Known rows, with every way that one mark hangs from another:
(Q_989 (Q_620 (Q_39 (Q_175 (Q_14 Q_247))))): [ -1.5   1.4  14.2 -62.3 -17.7  -6.0  16.1  36.7 -41.3   9.0   1.7  13.1
 -27.7  16.7  -8.6   6.7  70.0 -19.9 -17.7  -6.9  11.4  12.1 -38.1   4.1]
(Q_175 Q_14 (Q_989 Q_620)): [  4.9  -9.2 -31.9  -1.5 -42.3 -37.9  25.0  35.3 -40.1  -8.0 -16.0  19.8
 -51.8  23.0 -11.4 -16.1  17.9 -17.5 -11.2 -14.2   6.5  -2.9 -47.6  18.1]
(Q_14 (Q_175 (Q_989 (Q_620 Q_39))) Q_247): [ -7.2  12.9  18.5 -39.1   1.8 -32.0  17.0  30.5 -27.7  -6.6 -13.2  23.1
   2.2  12.0 -72.1  -6.6  11.8 -45.5   0.7   4.2   3.4  -5.5 -52.7  11.8]
(Q_39 Q_175 (Q_620 Q_989)): [ -6.8  -3.9 -34.2 -24.5  11.6  15.7  37.9  21.1 -28.7   7.2  -0.4  -6.4
 -35.7  35.2  10.0  25.1  18.4 -27.8  -3.4 -18.9  15.0 -29.0   4.9  20.8]
(Q_175 (Q_14 Q_247) Q_39 Q_989): [ 15.3 -21.6 -29.9 -33.3 -33.5 -65.6  -1.9  25.7 -43.9 -28.3 -18.6  24.2
 -39.2  33.6 -36.1  -8.1 -11.0 -27.7 -11.1 -16.6 -10.0  47.8 -57.6   7.5]
(Q_175 (Q_14 (Q_247 Q_989)) Q_39): [  9.2 -47.0 -59.3 -62.1  -5.2 -38.2   5.2  29.2 -36.9 -19.0 -12.8  20.1
 -34.5  32.4 -22.7   2.1  -5.4 -17.0 -11.1 -19.2  -2.1  33.8 -66.3   6.3]
(Q_620 (Q_39 (Q_175 Q_14)) Q_989): [  8.9   8.4  -7.8 -21.3 -25.0   0.8  53.6  25.5 -40.5  -1.5   7.2   4.4
 -43.2  37.5 -12.5  27.5  40.2 -18.7 -14.0 -20.2   9.3  14.2  -7.2   7.4]
(Q_989 (Q_620 Q_39)): [ 14.6  10.7   3.3 -55.3 -15.1  11.9  42.1  25.1 -44.9  12.9  -8.5   2.7
 -24.1  16.2 -23.5   5.1  53.6 -14.8 -17.7  -8.7  15.7   2.7 -40.7  -9.1]
(Q_39 (Q_175 (Q_14 Q_247)) (Q_620 Q_989)): [-20.0 -11.4 -47.0 -21.9  -4.1  -9.2  17.1  30.8 -23.0  -1.7   8.1   7.8
 -35.4  30.3  17.2  25.3  16.3 -36.2   1.3 -22.0   2.5 -10.0 -13.9  24.9]
(Q_39 Q_620): [  6.9 -14.1 -50.5 -29.0   4.4  19.5  34.9  16.9 -28.6   1.5 -15.7  -6.5
 -20.6  25.4  -5.0  13.3  -0.4 -25.8  -2.3 -23.2  14.7 -12.5 -36.1   2.4]
(Q_14 (Q_175 Q_39) Q_247): [  4.0 -21.1 -12.9 -72.7  23.2 -39.4  -9.8  21.1 -27.9  -8.0 -22.2  19.0
   2.0  25.0 -71.8   8.5   4.4 -44.8 -10.0  -3.5  13.7  35.0 -61.9  -0.1]
(Q_175 (Q_989 (Q_620 Q_39))): [ 16.1  19.6  12.1 -24.4 -25.6  -6.9  46.6  23.3 -45.9  -3.5 -14.7   6.2
 -31.8  20.5 -36.1  -9.8  25.9 -18.0 -11.7  -7.9   5.0 -10.3 -33.0   5.3]
(Q_989 (Q_620 (Q_39 (Q_175 Q_14)))): [  4.5   0.2  -0.6 -55.7 -23.0   0.7  25.3  34.6 -43.4  15.0  -1.4  11.0
 -37.0  21.9  -1.3   4.1  74.0 -16.2 -24.6  -9.0  14.8  11.3 -30.9   4.4]
(Q_620 Q_39 Q_989): [ 22.4  18.9  -6.4 -23.6 -13.7  18.9  74.0  14.1 -42.9  -5.5  -2.2  -7.7
 -27.6  31.0 -41.0  26.5  18.1 -16.0  -6.7 -18.9  11.9   4.0 -20.3  -8.7]
(Q_39 (Q_175 (Q_14 Q_247) (Q_989 Q_620))): [ -9.3 -15.9   9.2 -28.6 -20.1 -45.3   0.4  41.1 -36.5  -6.2  -6.4  19.7
 -43.1  20.1  -2.9  -7.3  37.2 -26.6 -14.3  -7.4  11.6  -2.7 -29.8  29.6]
(Q_175 (Q_14 (Q_247 Q_989)) (Q_39 Q_620)): [ -2.4 -36.8 -86.4 -58.1  -4.3 -19.4   4.7  27.4 -28.5 -13.0  -7.7  20.7
 -29.2  34.4  -5.6   5.0 -12.4 -25.9  -1.6 -22.6 -15.7  23.7 -63.1   8.3]
(Q_14 Q_175 (Q_247 (Q_989 Q_620))): [-16.7 -22.2 -19.2 -54.5  39.8 -12.7  23.8  35.3 -17.4  -1.6 -13.4  22.1
  -1.3  10.2 -57.0  -2.5   4.5 -32.7   1.9   2.2  15.0 -39.1 -62.2  21.6]
(Q_175 (Q_14 Q_247) Q_39): [ 13.2 -35.4 -42.9 -63.2 -17.3 -47.9  -9.2  26.6 -40.8 -16.2 -15.8  18.1
 -33.3  30.9 -24.9   8.0  10.9 -26.4 -17.0 -20.0   3.6  63.9 -67.4  -5.7]
(Q_247 Q_39 Q_989): [ 41.1 -37.8 -49.3 -23.2  56.0  28.9  64.0  23.4 -24.5 -12.9 -16.7   6.7
 -28.9  32.2 -37.3   9.4  13.0   9.4  -2.6  -9.5   8.1  -7.2 -58.0  26.9]
(Q_39 (Q_175 Q_14) (Q_620 Q_989)): [-12.8 -11.6 -59.4 -12.8  -9.8  -0.3  28.1  28.8 -27.0   5.3   4.3   6.3
 -47.2  37.9  24.9  23.7  19.2 -29.9  -4.4 -25.2   8.2 -11.2  -3.9  24.9]
(Q_989 Q_620): [  9.6  -9.7 -11.6 -48.8  -1.7  -1.8  29.2  26.5 -40.1  10.4 -17.1   1.6
 -32.0  15.3 -16.9   0.9  43.1 -11.9 -17.2  -7.8  27.6 -14.7 -44.9  -0.8]
(Q_247 Q_14 Q_39): [ 39.9 -40.6 -65.2 -16.3  30.8  28.2  57.6  25.4 -19.7 -12.7 -19.1   3.7
 -38.8  25.9 -19.5  19.2  60.3  17.2  -0.8 -14.0  14.6  47.8 -56.8  15.0]

Rows:
[-16.2 -13.1 -28.9 -15.7 -18.1 -25.6   5.0  32.7 -25.1  -9.9  -3.4  13.3
 -33.0  28.2  12.3   0.3   5.0 -39.4  -0.6 -19.7  -3.1  -5.4 -21.0  33.5] : (Q_39 (Q_175 (Q_14 Q_247) Q_989) Q_620)
[ 11.5  -0.9  20.4 -32.5 -29.8 -20.2  25.5  31.1 -40.4 -12.7  -2.9  11.9
 -27.3  27.3 -21.7   4.4  30.4 -28.7 -13.2 -16.4   3.5  23.8 -27.8  15.2] : (Q_620 (Q_39 (Q_175 (Q_14 Q_247) Q_989)))
[ 15.6 -45.5 -50.8 -21.5  16.1 -11.9  28.8  36.6 -24.4 -20.7  -9.6  19.0
 -29.2  23.7 -23.3   9.3   8.8  -7.0  -1.3 -15.4   1.3  23.1 -74.0  21.6] : (Q_175 (Q_14 (Q_247 Q_39 Q_989)))
[ 11.4 -36.0 -70.5 -44.1   6.8  -6.2  29.7  24.0 -21.4  -2.2 -26.5  13.2
 -31.6  29.1 -29.0   6.0  35.3 -12.9  -7.1 -16.1  23.6  29.4 -46.5   8.5] : (Q_247 (Q_14 (Q_175 Q_39)))
[ 21.0  -0.9 -44.1 -37.2 -10.7 -20.6  23.4  10.2 -42.3 -11.7 -22.5   5.7
 -33.4  41.0 -27.1  -5.8 -14.7 -27.3  -8.5 -17.1  -9.8  10.6 -31.3   5.0] : (Q_175 (Q_39 Q_620) Q_989)
[ 12.5 -12.5 -70.5 -19.7 -41.8 -38.5  10.0  20.3 -41.2 -15.7 -17.6  19.4
 -47.4  44.8  -7.8  -8.3 -12.1 -30.4  -9.0 -23.6 -18.7  31.0 -41.5  11.0] : (Q_175 Q_14 (Q_39 Q_620) Q_989)
[ 18.6 -41.2 -81.5 -19.9  46.8  28.6  42.8  33.0 -15.9  -4.0  -1.7  17.5
 -38.2  41.0   7.4  12.5  25.6  -1.6  -0.4 -14.0  -8.2  -7.1 -38.9  46.6] : (Q_247 (Q_39 (Q_175 Q_14) Q_620) Q_989)
[  6.8  14.4   0.6 -22.7  -4.4 -19.1  33.2  25.9 -33.1   4.5 -19.4  19.1
 -15.1  23.7 -60.0  -9.4  21.2 -37.2  -9.3  -1.3  11.9 -14.4 -37.6  15.0] : (Q_14 (Q_175 (Q_989 (Q_620 Q_39))))
[ 23.3 -20.5 -46.3 -23.8 -40.2 -54.7  10.4  22.2 -48.1 -18.9 -23.7  20.9
 -53.6  43.3 -24.3 -11.0  -2.7 -21.9 -18.8 -21.0  -2.9  42.1 -45.9   9.6] : (Q_175 Q_14 Q_39 Q_989)
[ 27.1 -28.1 -37.7 -15.8  27.5  10.7  48.5  34.1 -23.4  -6.5 -11.3  13.5
 -50.5  27.7  -4.7   5.4  84.4  15.2  -5.1  -4.5   5.4  26.5 -33.0  35.9] : (Q_247 Q_14 (Q_39 (Q_175 (Q_989 Q_620))))
[  5.4 -24.9 -28.2 -48.9  64.9  -1.0  29.2  35.2 -12.6  -5.5 -10.6  27.9
   1.0  17.2 -66.7   5.6  26.7 -21.6   4.7   8.1   2.2  -8.6 -73.8  27.7] : (Q_14 Q_175 (Q_247 Q_39 (Q_989 Q_620)))
[ 14.1  -8.9   4.5 -43.1 -27.1  -1.6  27.4  28.4 -42.7   1.1  -3.4   6.0
 -33.4  31.6  -6.2  12.9  48.6 -21.2 -22.9 -19.8  18.1  31.4 -26.2   8.0] : (Q_620 (Q_39 (Q_175 Q_14)))
[ 11.9 -29.7  -3.2 -59.5  58.7  10.3  29.6  34.8 -24.7  -6.6  -2.7  14.6
 -17.7  17.4 -30.4   8.6  42.5  -3.5  -2.8   3.6   4.8  -8.9 -55.3  28.7] : (Q_14 (Q_247 (Q_39 Q_175) (Q_989 Q_620)))
[ -3.4 -49.5 -84.8 -23.4  26.3  19.5  62.9  32.2  -8.1  -6.9 -20.2  13.9
 -30.9  21.5 -23.2  -2.4  11.3  -1.0   7.6 -17.2  22.2 -36.5 -46.8  33.3] : (Q_247 (Q_14 Q_175) Q_989)
[ -5.0 -12.2 -33.7 -69.4  25.2 -26.7  -8.4  20.8 -21.9  -3.7 -17.5  17.6
   5.6  27.1 -56.4  11.3  -3.3 -51.9  -1.3  -7.0   1.9  24.4 -57.1   2.1] : (Q_14 (Q_175 (Q_39 Q_620)) Q_247)
[ 22.4  -0.4 -13.4 -52.6 -17.2 -33.8  19.5  16.9 -50.6  -6.5 -23.1  13.0
 -42.6  33.1 -35.8 -14.8  21.7 -16.8 -19.8  -4.5   1.8   8.1 -38.0   2.1] : (Q_175 Q_39 (Q_989 Q_620))
[  2.9  -4.6 -57.7 -43.6  16.8 -12.4  20.8  13.9 -28.1   5.7 -18.8  13.6
 -16.3  41.3 -47.0  14.5   1.3 -42.8  -6.9 -11.7   8.1   8.6 -33.9   5.1] : (Q_14 (Q_175 (Q_39 (Q_620 Q_989))))
[ -5.7 -14.6 -43.2  -3.8 -22.5 -16.4  14.5  31.9 -29.1  -2.1  -8.0  12.4
 -43.9  34.8  19.7  -0.9  11.7 -32.6  -6.2 -22.5   2.9 -11.1 -12.7  36.0] : (Q_39 (Q_175 Q_14 Q_989) Q_620)
[ 18.1   1.4  12.6 -25.6 -38.1 -13.3  33.6  28.0 -42.0  -7.0  -6.3  10.5
 -35.4  32.6 -16.0   2.4  34.5 -21.4 -19.5 -18.2   8.5  22.4 -19.8  16.0] : (Q_620 (Q_39 (Q_175 Q_14 Q_989)))
[ 23.9 -27.4  11.9 -49.5  44.6  -8.5  15.4  26.5 -27.7 -13.1 -10.2   5.3
 -12.7  20.9 -37.7  20.8  39.6 -13.9  -8.2  -3.6  14.7  36.3 -54.0  15.4] : (Q_14 (Q_247 (Q_39 Q_175)))
[  9.2   8.7 -20.7  -8.6 -53.0 -27.8  34.3  34.6 -45.0  -6.0  -9.2  20.2
 -45.7  24.6 -17.3 -12.6  27.1 -19.7 -10.9 -15.0  -2.5   8.0 -43.7  10.1] : (Q_175 Q_14 (Q_989 (Q_620 Q_39)))
[ 17.0 -47.6 -70.9 -37.8  52.4  39.6  64.7  39.9 -13.0   1.3  -4.6  16.4
 -51.0  25.6   7.7   5.2  86.1  29.5   0.3  -3.2   5.8 -10.4 -39.3  45.2] : (Q_247 Q_14 (Q_39 Q_175) (Q_989 Q_620))
[  5.0 -16.1  -0.7 -49.9 -14.2  -0.3  30.3  32.7 -35.2  -7.6   1.7  10.2
 -25.5  26.7 -12.1  10.3  31.5 -19.9 -13.5 -17.8   8.7  13.8 -33.8  16.5] : (Q_620 (Q_39 (Q_175 (Q_14 (Q_247 Q_989)))))
[  7.6 -24.0  -4.5 -10.9 -26.0 -37.8  14.2  32.2 -37.0  -9.1 -14.2  13.6
 -51.5  32.4  -0.4  -4.5  23.9 -21.9 -20.3 -17.4  20.0   3.2 -21.1  33.0] : (Q_39 (Q_175 Q_14 Q_989))
[ 32.0 -27.4 -62.0   3.0  33.1   4.9  54.0  28.1 -13.2 -13.8 -23.7  18.8
 -29.6  29.3 -46.9   6.3  44.2  -0.1   5.4  -6.5   6.7  34.6 -54.2  31.1] : (Q_247 (Q_14 (Q_175 Q_989)) Q_39)
[ 24.8 -34.9 -18.3 -40.6  53.5   9.3  41.9  26.0 -22.5 -23.1 -11.9   8.1
 -12.1  18.4 -47.1  13.5   7.0  -5.0   3.6  -6.2   4.2   4.4 -70.4  19.7] : (Q_14 (Q_247 Q_39 Q_989))
[ 29.6 -18.8 -33.9 -30.3  45.7  26.2  30.7  21.6 -25.0   0.9  -9.1   2.8
 -26.0  37.0  -6.2  22.6  45.4 -12.2  -8.8  -9.5   7.8  25.3 -32.1  25.1] : (Q_247 (Q_39 Q_175 Q_620))
[  9.3 -39.2 -50.1 -29.9  14.7 -11.2  26.4  39.9 -25.7 -12.9  -5.5  22.4
 -31.2  20.4 -20.4   6.4  24.8  -6.8  -1.4 -11.2  -0.2  15.4 -75.7  20.6] : (Q_175 (Q_14 (Q_247 Q_39 (Q_989 Q_620))))
